Each row comes from the steps of one path. Every step used is in the known rows, and no mark comes twice. Write the path behind each row, first mark first.
In the rows, zero is written as 128.
Known rows:
gafitik -> zetev -> kemodo -> zurap: [131 246 133 120 107 143 138 126 136 120 133 135 128 135 122 167 112 124
 153 121 116 141 133 106  95 149  38 145]
lare -> zurap: [106 127 130 128 129 130 127 111 130 112 119 134 147 146 110 128 155 120
 144 133 144 110 150 108 133 111 104 111]
bitulav -> vukosi -> gafitik -> zurap -> zufat -> vapizo: [ 95 108 120 129 157 123 120 124 133  85 158 133 108 134  92  70 231 107
 105 146 131 119 126  96 148  88 175 114]
gafitik -> zurap -> zufat: [ 71 139 120 121 129 128 113 121 125 109 152 136 138 133 126 103 179 105
 134 131 146 116 143  98 133  79 113 136]
zetev -> lare -> vapizo: [106 146 130  81 127 123 143 122 117 111 125 136 121 106 146 122 137 135
 133 122 148 128 119 131 123 134 182 148]
vukosi -> zufat -> bitulav -> gafitik: [110 176  97 109 125 133 147 131 160 130 174 143 168 121 182 114 158 142
 144 146 140 133 114 159 147 113 103 135]
zetev -> kemodo -> zurap -> lare: [150 190 122 113 140 129 126 126 153 108 139 114 128 132 106 137 111 118
 143 115 128 127 130 120 131 138  66 152]
vapizo -> lare -> zurap -> zufat: [ 75 167 122 108 125 144 116 107 119 116 115 164 146 158 112 115 211 113
 169 138 143 110 158  94 127 101 144 130]
zufat -> bitulav: [122 122 120 119 141 150 134 138 139 130 132 116 142 117 153 106 139 133
 139 156 140 125 108 163 142 124 146 130]
kemodo -> zurap -> lare: [163 132 120 112 128 123 120 111 136 108 148 115 145 125 125 125 124 128
 139 122 137 122 135 111 149 130  53 139]
vapizo -> gafitik -> zurap -> lare: [120  91 113 123 144 118 116 114 134  96 123 157 128 132 143  91 178 129
 160 129 160 126  78 157 122 107 161 138]
bitulav -> vapizo -> lare -> zurap: [107 127 119  97 145 131 122 136 147 113 126 146 140 155 103 112 202 119
 156 143 144 127 142  44 146 129 147 104]
zurap -> lare -> vapizo -> gafitik: [145  87 120  97 144 123 129 119 132  91 109 162 140 120 155 135 129 137
 154 130 138 129 112 207 118 140 149 173]
kemodo -> zurap: [158 177 118 121 117 129 126 114 116 127 153 122 124 130 107 129 126 135
 136 123 135 122 146  69 124 131  79 124]
zetev -> kemodo -> zurap -> zufat: [125 240 121 114 128 141 123 121 131 125 156 131 120 138  94 138 126 113
 136 112 118 123 164  79 117 120  89 156]
bitulav -> vukosi -> zufat -> vapizo -> lare: [132 149 113 107 126 121 153 122 136  90 147 131 146 129 104 101 222 123
 127 149 126 133 120  89 150 136 155 110]
zurap -> lare -> vapizo -> gafitik -> zetev -> kemodo: [129 147 130  95 137 136 137 126 145  87  99 170 142 123 160 160 115 129
 167 126 125 142 105 223  94 154 114 187]
zetev -> kemodo -> zurap: [146 228 120 118 132 135 131 127 137 126 140 120 107 136  91 139 113 124
 142 118 126 127 140  85 109 142  87 140]
lare -> vapizo -> gafitik -> zurap -> zufat: [ 92 143 110  96 136 132 122 114 107  95 130 181 124 127 130 117 169 127
 157 134 153 120 133 140  92 103 169 169]
bitulav -> gafitik -> zurap -> zufat -> vapizo -> lare: [ 77 184 100  95 119 134 115 127 153 117 160 161 138 148 121 100 225  98
 167 151 156 125 105 130 131  91 140 117]
zurap -> lare -> vapizo -> gafitik -> zetev: [136 105 128  96 129 131 133 117 132  86 102 173 154 118 176 152 126 136
 163 131 130 139 109 217 105 146 109 176]
zetev -> kemodo -> zurap -> zufat -> vapizo: [140 233 121 108 127 145 125 128 138 117 150 122 138 144  77 122 148 101
 139 120 121 127 147 108 126 125  90 140]
lare -> zurap -> zufat -> vapizo -> gafitik: [109 142 124 119 127 143 119 105 128 102 121 163 166 157  97  98 211 105
 155 132 142 116 136 141 133  93 155 111]
zurap -> zufat -> bitulav -> gafitik -> zetev: [ 80 184 116 110 113 157 130 130 153 136 163 155 156 116 191 142 153 118
 146 152 124 133 133 165 136 100 108 149]
vukosi -> gafitik -> vapizo: [112 133 125 119 146 126 120 140 124 119 158 144  95 136 144 108 148 143
 132 119 137 124 119 138  95 111 161 151]
vukosi -> gafitik: [124 121 129 138 149 126 120 129 127 130 130 151 104 144 128  93 154 143
 124 119 124 129 118 158 121 122 161 136]
vukosi -> zufat -> bitulav -> vapizo -> gafitik -> zurap: [108 131  94 102 150 129 141 140 151 104 163 150 169 130 164  66 209 141
 147 145 157 140  94 100 147 106 153 128]
vukosi -> zufat -> vapizo -> lare -> zurap: [114 171 115  99 116 133 141 117 136  98 122 149 192 165 107  87 230 120
 167 138 148 127 118 132 138 124 102 107]
gafitik -> zetev -> lare -> vapizo: [ 94 169 142  88 105 134 149 121 119 107 118 151 141 107 173 150 135 134
 145 127 134 142 114 151 105 145 124 149]

Which path is each row?
[139 134 116 103 134 133 135 118 109 111 113 174 120 124 133 138 128 145
 154 132 138 129 123 163  87 143 181 161] | lare -> vapizo -> gafitik
[125 206 131 132 121 143 137 124 133 124 106 176 114 137 143 150 140 136
 162 120 115 149  91 169  76 149 146 152] | vapizo -> gafitik -> zetev -> kemodo
[120 155 122  88 130 126 143 111 108 113 117 166 107 109 150 111 153 149
 148 119 153 132  94 144 103 137 236 152] | zetev -> lare -> vapizo -> gafitik
[ 74 104 112 114 171 138 108 146 149 115 165 146 130 142 139  52 213 122
 127 142 145 124 123 113 154  79 167 135] | vukosi -> gafitik -> zurap -> zufat -> bitulav -> vapizo
[159 132 119  88 128 124 126 113 127  92 142 125 147 117 130 143 109 131
 145 129 140 118 152 130 132 139  47 159] | kemodo -> zurap -> lare -> vapizo
[ 62 173 113  82 133 157 124 130 124 108 152 145 149 138 149 116 207 119
 180 158 168 106 139  98 109  89 159 153] | gafitik -> vapizo -> lare -> zurap -> zufat -> bitulav
[112 158 125 101 121 148 119 128 125 122 122 145 154 150 105  95 206 103
 148 139 128 130 126 143 138 116 156 130] | zurap -> zufat -> vapizo -> lare
[ 82 142 130 123 125 136 117 106 127 109 134 145 159 145 115 126 173 107
 139 127 134 106 178 103 142  87 105 127] | lare -> zurap -> zufat
[ 97 138 130 119 146 143 148 127 138 110 144 132 107  99 173  88 196 145
 120 155 132 134  87 136 149 124 207 126] | zufat -> bitulav -> vukosi -> gafitik -> zetev -> lare
[128 156 125 102 116 140 140 116 109 106 105 185 134 123 158 159 130 144
 164 134 128 140 119 178  74 151 136 166] | lare -> vapizo -> gafitik -> zetev
[131 206 128 134 139 130 139 118 132 101 153 141  75 129 107 138 158 134
 120 130 105 134 136  73 109 141 115 135] | bitulav -> vukosi -> gafitik -> zetev -> kemodo -> zurap
[121 142 124 105 127 145 126 121 135 105  97 139 159 164  84  97 221 109
 172 153 154 121 107 141 133 132 144  96] | zufat -> vapizo -> lare -> zurap
[ 93 200 126 105  96 126 142 122 152 135 152 156 123 113 184 153 146 131
 147 124 134 145  97 142 119 128 123 123] | bitulav -> gafitik -> zetev -> lare
[117 151 114 109 127 123 150 111 137  77 140 135 160 141  89 102 239 116
 139 154 138 122 132  68 153 125 134  97] | bitulav -> vukosi -> zufat -> vapizo -> lare -> zurap
[ 65 182 120 113 115 156 128 113 155 116 151 159 176 133 170 143 182 111
 163 156 140 117 154 149 140  87  80 128] | lare -> zurap -> zufat -> bitulav -> gafitik -> zetev
[132 172 126 113 139 134 134 146 154 121 128 166 119 139 137 142 149 128
 146 122 112 160 105 106 105 151 152 134] | bitulav -> vapizo -> gafitik -> zetev -> kemodo
[ 96 153 122 113 127 139 123 110 123 116 105 156 136 156 105 117 199 125
 175 143 152 114 132 100 121 124 140 116] | vapizo -> lare -> zurap
[ 70 172 105 111 120 122 115 124 151 122 177 156 124 130 142 124 172 106
 143 135 148 120 133 110 130  78 113 130] | bitulav -> gafitik -> zurap -> zufat
[113 133 110 131 137 124 121 117 119 113 126 163 110 137 126  96 184 135
 157 131 159 127  85 121 100 107 180 126] | vapizo -> gafitik -> zurap
[ 98 161 132 120 111 150 125 106 127 100 112 172 178 156 118 117 211 104
 164 133 133 126 133 151 121 102 117 116] | lare -> zurap -> zufat -> vapizo -> gafitik -> zetev
[ 73 166 116 103 135 161 121 114 127 119 116 157 161 149 129 100 218 118
 176 159 153 108 145 117 141 101 158 133] | vapizo -> lare -> zurap -> zufat -> bitulav
[ 78 143 117 114 145 139 106 126 124 107 132 165 125 166 104  46 252 113
 154 136 149 122 104 151 124  92 172 128] | vukosi -> gafitik -> zurap -> zufat -> vapizo -> lare
[ 99 184  94  92 123 131 148 142 159 119 198 139 161 114 196 123 151 141
 150 147 152 129 115 140 124 105 105 150] | vukosi -> zufat -> bitulav -> gafitik -> vapizo
[120 108 108 113 153 118 120 140 139 111 146 156 115 138 121  93 190 126
 140 133 150 139  99  67 126 114 181 114] | bitulav -> vapizo -> gafitik -> zurap
[ 80 173 145 114 103 133 141 107 129 109 114 143 150 125 159 132 173 124
 151 122 144 132 115 115 127 119 109 113] | gafitik -> zetev -> lare -> zurap
[142 131 118 118 127 115 154 124 141  88 159 116 154 120 107 109 189 118
 104 141 119 133 127  93 158 129 131 107] | bitulav -> vukosi -> zufat -> vapizo
[ 99 133 132 116 124 142 120 114 136 101 127 134 180 154  95 108 197  94
 141 134 138 111 157 129 151  92 103 108] | lare -> zurap -> zufat -> vapizo
[127 252 123 122 111 148 130 110 119 124 135 179 121 139 130 148 152 131
 164 111 115 142 128 115  81 131 113 159] | vapizo -> gafitik -> zetev -> kemodo -> zurap -> zufat
[164 160 119  93 116 131 132 103 117  90 126 162 148 122 151 153 126 142
 167 126 136 133 130 154 103 149  56 169] | kemodo -> zurap -> lare -> vapizo -> gafitik -> zetev
[112 114 114 117 164 139 138 141 138 103 167 118  98 106 153  99 171 141
 119 162 140 118 111 117 129 112 204 140] | zufat -> bitulav -> vukosi -> gafitik -> vapizo
[151 243 115 112 128 147 126 120 129 120 140 149 122 149  80 113 162 112
 152 118 125 132 124 114 108 126 136 142] | zetev -> kemodo -> zurap -> zufat -> vapizo -> gafitik
[123 128 118  94 144 129 124 148 141 129 133 142 125 141 118 111 179 125
 143 138 131 142 125  61 142 144 167 119] | bitulav -> vapizo -> lare
[ 79 150 116 101 125 141 112 126 128 104 131 142 151 151 103  76 232  94
 157 147 157 122 112 120 134  93 140 121] | gafitik -> zurap -> zufat -> vapizo -> lare
